What can hang from each mark:
sevov: gato mepekez sobi
zabu: geze sevov sugol
bevek: gato mepekez sobi zabu
mepekez: geze
gato: bevek geze
botubep: bevek geze sevov
geze: gato sugol
sobi: geze
gipe: sugol
sugol: bevek botubep gato mepekez sevov sobi

Known rows, with every way that one mark hangs from another:
{geze gato {sugol mepekez}}: [-10   2   2  14   2   1  -2  -8 -17  31  -6  -4  26   4  -9 -19 -15  22
  14  -1   8   2 -40 -14  19  37  -4   0 -14 -17  17 -10  -5  -2  -3  -6
   2   7  17  12   9   0]
{sugol {botubep bevek} {gato geze} mepekez sevov sobi}: [ 14  10  45   2 -12  31 -12  54 -16   4 -20  -5 -25  49  -2 -33   4 -13
 -10  19  -3   4  33   7 -39 -31  12   1  41  13 -45   6  -5   5  49  -9
 -25  14 -38  -4   3   9]
{mepekez {geze gato {sugol bevek sobi}}}: [ -4 -13   4   2  -2   5 -16   0 -18   8  15  -9 -13 -10 -11   2  -4  -6
   2 -10   2  -6  -7  -7  12  32  -3  13  -1  -1  -4  -9  -3  13 -15 -12
  -1  -6  19   3  11   2]
{geze {sugol botubep gato sobi}}: [  6   8  10  18   1  -2   6  13 -26  11  -2 -11   5   5 -11 -13  -4 -18
   7  18  20  -4 -13 -19   9  11  -6  -5  36  -4  -4  -3   4 -15  17  -1
   3   1 -17 -11  -6  10]
{zabu {sugol {botubep bevek {sevov mepekez}} sobi}}: [  3  -2   8 -11  25 -12  16  32   0 -17 -15 -10   9 -15   3   5   2   2
  -7  18   9  -5  12  -5   5  -1  11 -11  34 -12  -5   3 -15  -1  27  -9
  31   6 -15  -8  -5   0]
{gipe {sugol botubep gato mepekez sevov {sobi geze}}}: [ 18  18  35   3  -3  33  12  13  -8  -3 -22  -9   1  21  -1  -8   0  -9
  -1  13  13   0   7 -11  -2  -2  -5  -1  16   8 -29   3   0   6  24  -3
 -11  19 -15  -4 -14   5]
{bevek gato mepekez {sobi {geze sugol}} {zabu sevov}}: [-16  10 -35   0 -13   7  13 -54  53 -21  22   0   4 -18  23  25  -6  22
  19  -8 -20  17 -29 -19   0 -38  -7 -14 -64  -7  73  25  42   2  -2  15
 -12  24 -18 -19 -48 -19]
{botubep bevek {geze gato {sugol mepekez sobi}} sevov}: [  6  -1  -6  14  12  -3 -21  54 -18  -2  15 -14  -8   6   7 -18  16  41
  11  14  10  13  13  -3  15 -12  20   3   8 -18  23 -24 -12  24   5 -28
  35   1  24  -2  46 -24]
{bevek {gato {geze {sugol sevov}}} mepekez sobi zabu}: [-23  16 -44   6 -22   2   0 -53  65  -5  14  11   3 -22  27   8   3  13
  16  -7 -20  16 -14 -24  -9 -38   1  -4 -48  -6  63  27  36 -10   5  24
 -11  25 -12 -22 -33 -14]
{zabu geze {sevov gato} sugol}: [  3   9  14  -3   0  11  74  16   5  -7 -13  -5  -6  -1  15  28  -9  26
 -20 -26 -10 -15   5  18  11  25   0 -26   6 -29  -2  11   8  25  -3  -4
  15  -4  30  -6 -28  -1]
{mepekez {geze {gato {bevek sobi zabu}} sugol}}: [-17  -7 -20   1  -3  -2  -7 -17  -2  10  10 -11   4 -22  -8   9  -5  -1
   9 -17   0  -8  -8 -11  13  22  -3   9 -18 -15   6  -3   5   3 -30   8
   0   5  27   9   9  -1]
{geze {sugol {botubep bevek} gato mepekez sevov sobi}}: [  4  13  34   8   9  15   3  35 -27  10  -7  -8  -9  30  -4 -22  -3  -1
   6  22  13   6  -2 -15 -11  -2   0 -11  36   3  -9  -6  -7  -6  28 -13
 -12  18 -18  -2   4   8]
{geze {gato {bevek zabu}}}: [  1 -12 -32  -2  -1 -18 -13 -15   4  24  -9   5  23 -19 -16 -10  -5   7
   2   5  -3  -9 -22  -1  10  12  -8   4 -27 -15  -3  -7  -3 -17 -22  11
  -2   6  12  18  15   7]
{sugol {bevek {mepekez geze} zabu} {botubep sevov} gato}: [ -5   2   6  -6   3  11 -56  34  -2  -4  10   9 -21  34   1 -27  10 -11
 -17  14   5  -3  15   7 -21 -36   0 -12  -1   5  -9  12   5   6  23   8
  -4  13 -38   7  20  -1]
{zabu geze}: [  3 -18  -4   2 -13  -8  19  -8 -12   4  -9   5   9   6  -2  24 -13  -2
 -13 -18  -1  -7   7  26  12  12 -11  -6  17   9   5   3   4  11 -16   1
   9 -35  18  -1  -7   7]
{zabu {sugol mepekez}}: [ -6  -9  17  -7   5   1  22  -5  -3   5 -22   5  24 -11   3   0 -19  -4
  -5  -1   2  -3  -4   4  12  19   1  -6   3   1   4   8 -21 -12  10  -4
  34  -1  -3   4  -8   5]
{botubep {bevek gato} {geze {sugol mepekez sevov}}}: [  8   0 -12  10  10  -6 -12  25 -10 -11  18  -3 -20  12   4 -12  18  15
   1  13   9  24  23   8  14  -7   6  -8  -5 -11  26 -15  -9  22  -4 -17
  22  -4  15   5  41 -16]
{sevov {mepekez {geze gato sugol}} sobi}: [ -6   9 -13  -6  39 -26  -1 -19   5 -11  22 -25   2 -30  -1  10  17  26
  10 -14  -4   4  -6  -6   8  41  14  11   4  -8  10 -13 -10   8   5  -9
   3  -3  -8   6  -6   0]
{zabu {sugol bevek sevov sobi}}: [  9  -8  36 -12  14   8  16  21  -6  -2  -9  12 -16 -12   7   1  -9 -13
  -3  11  -2  -4  13  -8  -9   5  -4  -7  21  12 -21   2 -20  -9  10 -22
   7   1   1 -11 -11  11]
{sugol {botubep bevek} mepekez {sevov gato} {sobi geze}}: [ 19   0  35  -4  16  14  19  41 -18 -20 -13 -20 -20  28  -9  -2   7  10
  -6  13  -3  10  15   3 -31 -22   7   1  34   5 -32 -11  -3  27  36  -6
 -25   8 -35  18  -7   3]
{gipe {sugol {bevek zabu} gato mepekez sevov sobi}}: [ 23  14  43  -6  -1  33  -6   8   8  13  -5  10 -10  12   9 -16   5  -3
  -1  28   1   1   2 -15  -9   4  -7  -5  -1  21 -16  -4 -19 -17  13 -12
  -9  35 -10  -5  -5  14]
{bevek gato mepekez {sobi {geze {sugol sevov}}} zabu}: [-16   8 -37   5  -9   4   1 -56  51 -18  18   0   5 -25  18  16  -1  18
  23  -4 -12  26 -23 -27  -1 -36 -12  -7 -59  -2  69  22  39   2   1  15
 -13  23 -24 -12 -39 -16]
{bevek gato {mepekez geze} {zabu sevov}}: [-13   3 -55 -10 -14   1  -6 -45  43 -15  11   7 -11  -3  13  11 -11  16
 -11 -16 -21   3 -11   0   8 -26   1  -8 -48  -3  62  23  28   8  -1  19
  -3  23 -12 -12 -19 -14]
{gipe {sugol {gato geze}}}: [ 16   9 -10   7 -17   4   8 -15  11  15 -18   8  20  -7  -6  -8  11 -18
 -10   7  16 -11   2   1  26  29  -4   4  -1  -8 -17   0  -5  -7 -15   0
  15  -1  28  -6   8   1]
{mepekez geze}: [ -5 -24 -23  -7  -7 -15  -6 -16 -17  -5  -7  -1   4  -7 -11  18  -9 -21
 -10 -25   4 -13  15  13  15  15   1  15  11  11  -1  -2  -2  10 -23   3
  11 -27  15   2   5  -2]
{gato {bevek sobi} {geze {sugol botubep mepekez sevov}}}: [-22  10  21   0 -14   8  23   2  17   7   3   8   1  -5  13   8  -2 -17
   8  -9 -19  -6  12   7 -28 -20   6   4   7 -10 -35   8   0 -20 -14  26
 -18  -4  28   0   5   8]
{gipe {sugol {bevek sobi} {botubep geze sevov}}}: [  5   5   2  -6   8  -6  -9  18  -1 -15   2   5  11   6  13  13  19 -10
   2  10  15  -7  14  -1   3 -15   6  -5   8  -2 -10  -7  -8   4  -1   7
  16  -4  14  -6  10  -9]
{mepekez {geze {gato bevek}}}: [ -7 -19 -27  -6  -9 -10 -20 -13 -11   6  -4  -3   6 -12 -16   6  -5  -8
  -5 -20  -1 -12   2  13  13  19  -1  18 -15  -3 -13  -5  -2   7 -27   6
   1 -11  22  14  20   0]
{sobi {geze sugol}}: [  5 -15   4  12   7  -2  27 -16 -15  -2   5  -6   6 -17 -16  14 -13 -14
   4  -8  10   3  -7   0  25  27 -18   2   5  -9  -1  -5   6  20 -29  -9
   8 -33  24   6  -4  -2]
{mepekez {geze {sugol {bevek gato {zabu sevov}}}}}: [ -7 -11  -6  -4   3   2  -2  -9  -5  -3  19  -1 -18  -5   1  13  -7 -12
  -5 -14  -3  -6   7  -1  12  18  -6  -2  -2  -6  12   0   2  18 -23  -2
   2  -5  21  -3   5  -2]
{sobi {geze {gato bevek}}}: [  9 -22  -8   5  -2  -4   1 -14  -8   3  -4  -3  13 -18 -24   4  -7  -5
   1  -7   0   0 -10  14  17  18 -16  11 -24 -12 -20  -6   4  16 -31  -3
  -3 -25  19  20   9   0]
{botubep geze sevov}: [  2  -9 -28  14   3 -20 -10  26 -21 -12  -4   3   1   1  12   1  -2  10
   5 -15  10  -2  35   8  15 -30  13  10  25  -3  14  -8   1  17  -7  -1
  36 -33  16 -17  21 -22]
{sugol mepekez {sevov {gato {bevek zabu} geze} sobi}}: [  5  12   7  -5  13   1  27   0  15   6 -10   1  -8   0  11  -9   5  19
   4  -7 -24   2  11   2 -33 -11  14   9   8  -5 -22  -9 -11  -1  14   8
 -22  15  -3  15  -3   7]
{sobi {geze {gato bevek} {sugol botubep mepekez sevov}}}: [ -5  -1  21  10  11  19  14   7 -17   4   0 -11   0   4 -15  -5 -14   4
   8  -7   2   6 -10  -2   3  12 -15  -2 -11 -22 -23  -3   8  26 -13   0
 -18  -7  17  23   7   0]

Rows:
[ 13 -16   9   2   2  -6  14   7 -22 -17  -7 -16   3  -3 -15  16 -10 -29
  -2   6   5  -7   4   0  -3 -13  -5   7  38   9 -20   1   9   8  17   6
  -2 -26 -31  -6 -24   8] => {sugol botubep {sobi geze}}
[-11  -2  -4   2  -6   4  -4  -3 -16   2   2  -4 -10  -3  -3   6  -5 -15
   6 -19   8  -5  14  -4   4  10  -3   8   7   3  -9   0   4   3 -22  -1
  -7  -3  21  -3   8  -1] => {mepekez {geze {sugol {gato {bevek sobi}} sevov}}}
[  2  10   4  -2   2   2  11   0  -5  -6 -12  -3  22  13   3   6   3  -8
  -8   4  14  -6   3   3  15   4   6  -5   8   0  -3  -4 -11  -2   7  17
  24   0   4   6   4  -2] => {gipe {sugol {botubep geze} mepekez}}
[-16   2 -44   2 -40 -12 -19 -51  47 -12   2  17  20 -14  17  11   9   2
  10 -12 -16  14 -15  10  -6 -36   7  14 -46  11  41  23  25 -13   9  17
  -7  -4 -13 -21 -18 -16] => {bevek {gato geze} mepekez sobi}
[-18  11 -25 -11 -18  -4  33 -34  41  -9   9   3   7  -5  25  40  -2  31
   1 -19 -23  -3 -22  -3 -16 -30   7 -17 -33   9  53  16  29 -16  -6  23
  -6  14  -8 -10 -51  -7] => {bevek mepekez sobi {zabu geze {sevov gato}}}
[ -1  -8  -2   8  -9   4  -3  -6 -20   3   5 -12  -9  -9  -9   4  -7 -19
   1 -11  10  -6   6  -6  16  24  -2  13  18   6   0  -2   2   3 -10  -6
   9  -9   7  -8   1   3] => {mepekez {geze {sugol gato sobi}}}
[ -2  -2  51  -3 -12  24  -6  12   7  11  -5  11   3  -2  10 -17   2 -16
  -3   8  -5   3   9  10 -10  11   1  -4 -12   5 -22  15 -21 -14  16 -11
  20   5 -14   1  -2   9] => {zabu {sugol {bevek sobi} {gato geze} mepekez}}
[-21  -3 -38 -13 -12 -21  -2 -49  35  -2   3  10  27 -21  13  25  -5   4
  11  -2 -10   1 -26 -17 -10 -32   6  -4 -30  25  56  12  14 -41  -7  22
   6  11 -23  -7 -36  -5] => {bevek mepekez sobi zabu}
[-13  -5 -11  -9  10 -23 -18 -16   7 -10   9  -8  10 -21  -5  15  10  15
  -2 -20  -3   0   3  14   7  25   4  12 -13   5  -2  -1  -7  -5 -18  10
   1  -9  -6  10   2   2] => {sevov {mepekez {geze {gato {bevek sobi}}}}}
[  2   7 -31   7   5 -12 -17  14   3 -17  26   3 -25   8   3  -7  23  18
  -4  12   9  24  12   9  14 -16   8  -9 -18  -5  38 -11   0  14  -7 -15
  20  -4  20   3  43 -22] => {botubep {bevek gato mepekez} {geze {sugol sevov}}}
[  3   6   3 -10  29 -17  40  -9   1 -18  13  -9   1  -9   6  26  -2  18
   4 -15 -13  -5  -6   8   3  17   8  -7  10  -8   5  -7  -1   8  -6 -12
  -5 -16   8 -10 -26  -3] => {zabu {sevov mepekez {sobi {geze sugol}}}}
[ -1  -9  12 -17   5  -4 -22   8  -7   0   1  34 -21  26   3  -2  -4  -5
 -10   1  -6   0   3  14 -25 -18  -4  -5  -1  32 -12  -5 -14  -9  -9 -12
 -23 -13  10   5  15   2] => {sugol {bevek mepekez} sevov}
[ -9  17   1   3  39 -18  25  10 -16  -5   1  -9   0   4   2   4  -1   7
  10  -3  11  -1  -1 -20  -3  11   3 -14  39 -13  -1  -8   0   5   9   0
 -12  -4   3  -3  -8   2] => {geze {sugol botubep {sevov mepekez sobi}}}
[ 13   9  48   1 -16  37  -4  19  -3  17 -12   3 -22  19   8 -22 -14   4
   4  14 -15   6  13   0 -33 -28  -6   2  10  31 -23   7  -7 -28  25  -1
 -25  31 -38  -5 -10  24] => {sugol {gato {bevek {zabu geze}}} mepekez sevov sobi}
[ 13  -1 -39  -1  19 -38   6   7   6  -5 -12  -1  19 -22   5  -2  16  25
  11   0  -2  -6   1   4  -3 -14  15  16  16 -19  -5 -20  -9   0   6   0
   7   0   7   0  15  -7] => {botubep {sevov {gato bevek} sobi}}
[ 31 -15  36   1 -13   4 -40  19 -19  13   8  12 -16   5 -10 -23  10 -28
  -3  33   3   0   0   9 -12   2 -10   9  13  34 -29  -7 -19 -27  15 -22
  -5  -5 -36  -9   7  21] => {sugol bevek gato sobi}
[ 15  -8 -14   0   2 -20 -30  30 -28   4 -19  -1  14  28 -25 -23  16 -24
 -16  25  25  -5   9  16   3  -3   0 -11  21  -5 -22  -4  -5  -2  14  -3
   6  -6 -25  13  25   3] => {sugol {botubep bevek} gato}
[ 14  12  18  -3 -11  16  -6   4  10   9  -9  19  -3   7   7  -6  18 -17
  -1   9   8  -5  15  -3  -5   8  -5   0  -6   5 -33  -1  -7  -4 -12  -9
 -13   7  27 -10   5   1] => {gipe {sugol {bevek sobi} {gato geze} sevov}}
[-16  -2 -16   4   7   2  -3   7 -27   4  -6 -13  -6   8 -11   1 -11  -2
   1 -26  11 -10   4 -13  11  21  -1   4  10 -18  -6  -2  12  30 -13   1
 -11  -5  26   6   8  -7] => {mepekez {geze gato {sugol botubep sevov}}}
[  6 -11  35   3  -3  16   2  11 -21  -6 -10 -20   9  15 -11  -1 -17  -7
   3   5  -5   2 -10   3 -12 -12   0   9  17  11 -16   3   2  10  37   6
  -6  -7 -48   8 -22   9] => {sugol botubep mepekez {sobi {geze gato}}}
[  2   1  -8  17   1  -6   5  -5 -16  25  -1  -9  16 -15 -13 -10  -9  13
  18   7  10  -4 -38 -27  22  34  -6   6   2 -14  13 -13   3  -8  -3 -12
   0   4  15  -5  -3   3] => {geze gato {sugol sobi}}
[ 11   3 -10 -11  -5  -4 -14 -25  23  -2   3  21  13  -4   2   3  15  -5
 -10  17   6   1 -18   8  17  13  -8  -2 -29   7   8  -4 -13 -11 -10  -1
   7   8  18   1  15  -1] => {gipe {sugol {bevek gato mepekez}}}
[  7   6  24   8  -1  10 -11   0   0  18  24   6 -16  -5  -2 -16   1  -8
   3  28   4   5 -23 -18   0  12 -10  -8   1  13  12  -4  -7 -29   4 -11
   2  13 -14  -7   0  14] => {geze {sugol {bevek mepekez zabu} gato sobi}}
[ -1   4  18  -6 -26  17 -27  -2  27  11  19  23 -18  11  12 -11  13 -15
  -7   8 -18  -2   1   9 -28 -22   1  -7 -32  16  -5  16   5 -23  -2   1
 -12   6 -14  -9  -8   3] => {sugol {bevek mepekez sobi {zabu sevov}} {gato geze}}
[ -8   6  -4  -7  29 -22   6  21 -18 -16 -21   2   0  25  -2   5  -4   2
  -8 -11  10  -6  23   1 -14 -11   2 -12  41   2 -19   2   3  10  11  14
 -21 -13 -16   1  -8   1] => {sugol botubep {sevov mepekez}}
[  4  11 -11   5  15 -19  23   5   7  -5 -14   5 -10  -2   0   0  13  21
 -10 -19  -1  -2  21   4  -7  17   5   5  21  -9 -21  -6   0  13  -9   6
 -18 -12  10   3  -2  -2] => {sugol {sevov {gato geze} mepekez}}
[  3 -14  29  12   6  17   1  -3 -16   9  13  -5   2  -2 -17  -5  -9   3
   6  -2   2  10 -20   2  14  33 -18   2 -22 -11  -9  -8  -2  27 -18 -16
  -3 -18  17  22   8   0] => {sobi {geze gato {sugol bevek mepekez}}}
[-13   1 -14 -15  -2  -2   4 -22  25   2  14   8 -11 -22   2  11  -8  -5
  -5   2 -16  -5  -7  -1  -9 -17  -2   2 -16  12   6   2  -3 -35 -23  21
  -4  16   9   8   7  11] => {gato {bevek {mepekez {geze {sugol sevov sobi}}} zabu}}
[-12   9   4   2 -24   5  20 -17  34  11  18  14  -9 -25   3   4  -1 -15
  -8   2 -22  -6 -10  15  -8  -4   4  13  -6   0 -20   4  -5 -36 -21  18
   1  -9  36  -3  16  11] => {gato {bevek mepekez} {geze {sugol sobi}}}
[  5   4 -25  -5   9 -16 -40  35 -14 -10 -11  -7   5  28  -9 -23  21  -2
  -8  16  16  -1  13  13  -8 -29  16  -2  18  -6  -8  -3   0  10  32  -9
   6   6 -25   4  28 -11] => {sugol {botubep {bevek {mepekez geze}} {sevov sobi}} gato}
[  0  -9  17   4 -22  14 -29  -2 -21  13 -14  -1   8  23  -9 -21  -8 -12
  -6  -9   5   1   8  19   3  10   1  13  -3  21  -7   6 -11  -4  11  -2
   7  -1 -27   9   9   6] => {sugol gato {mepekez geze}}
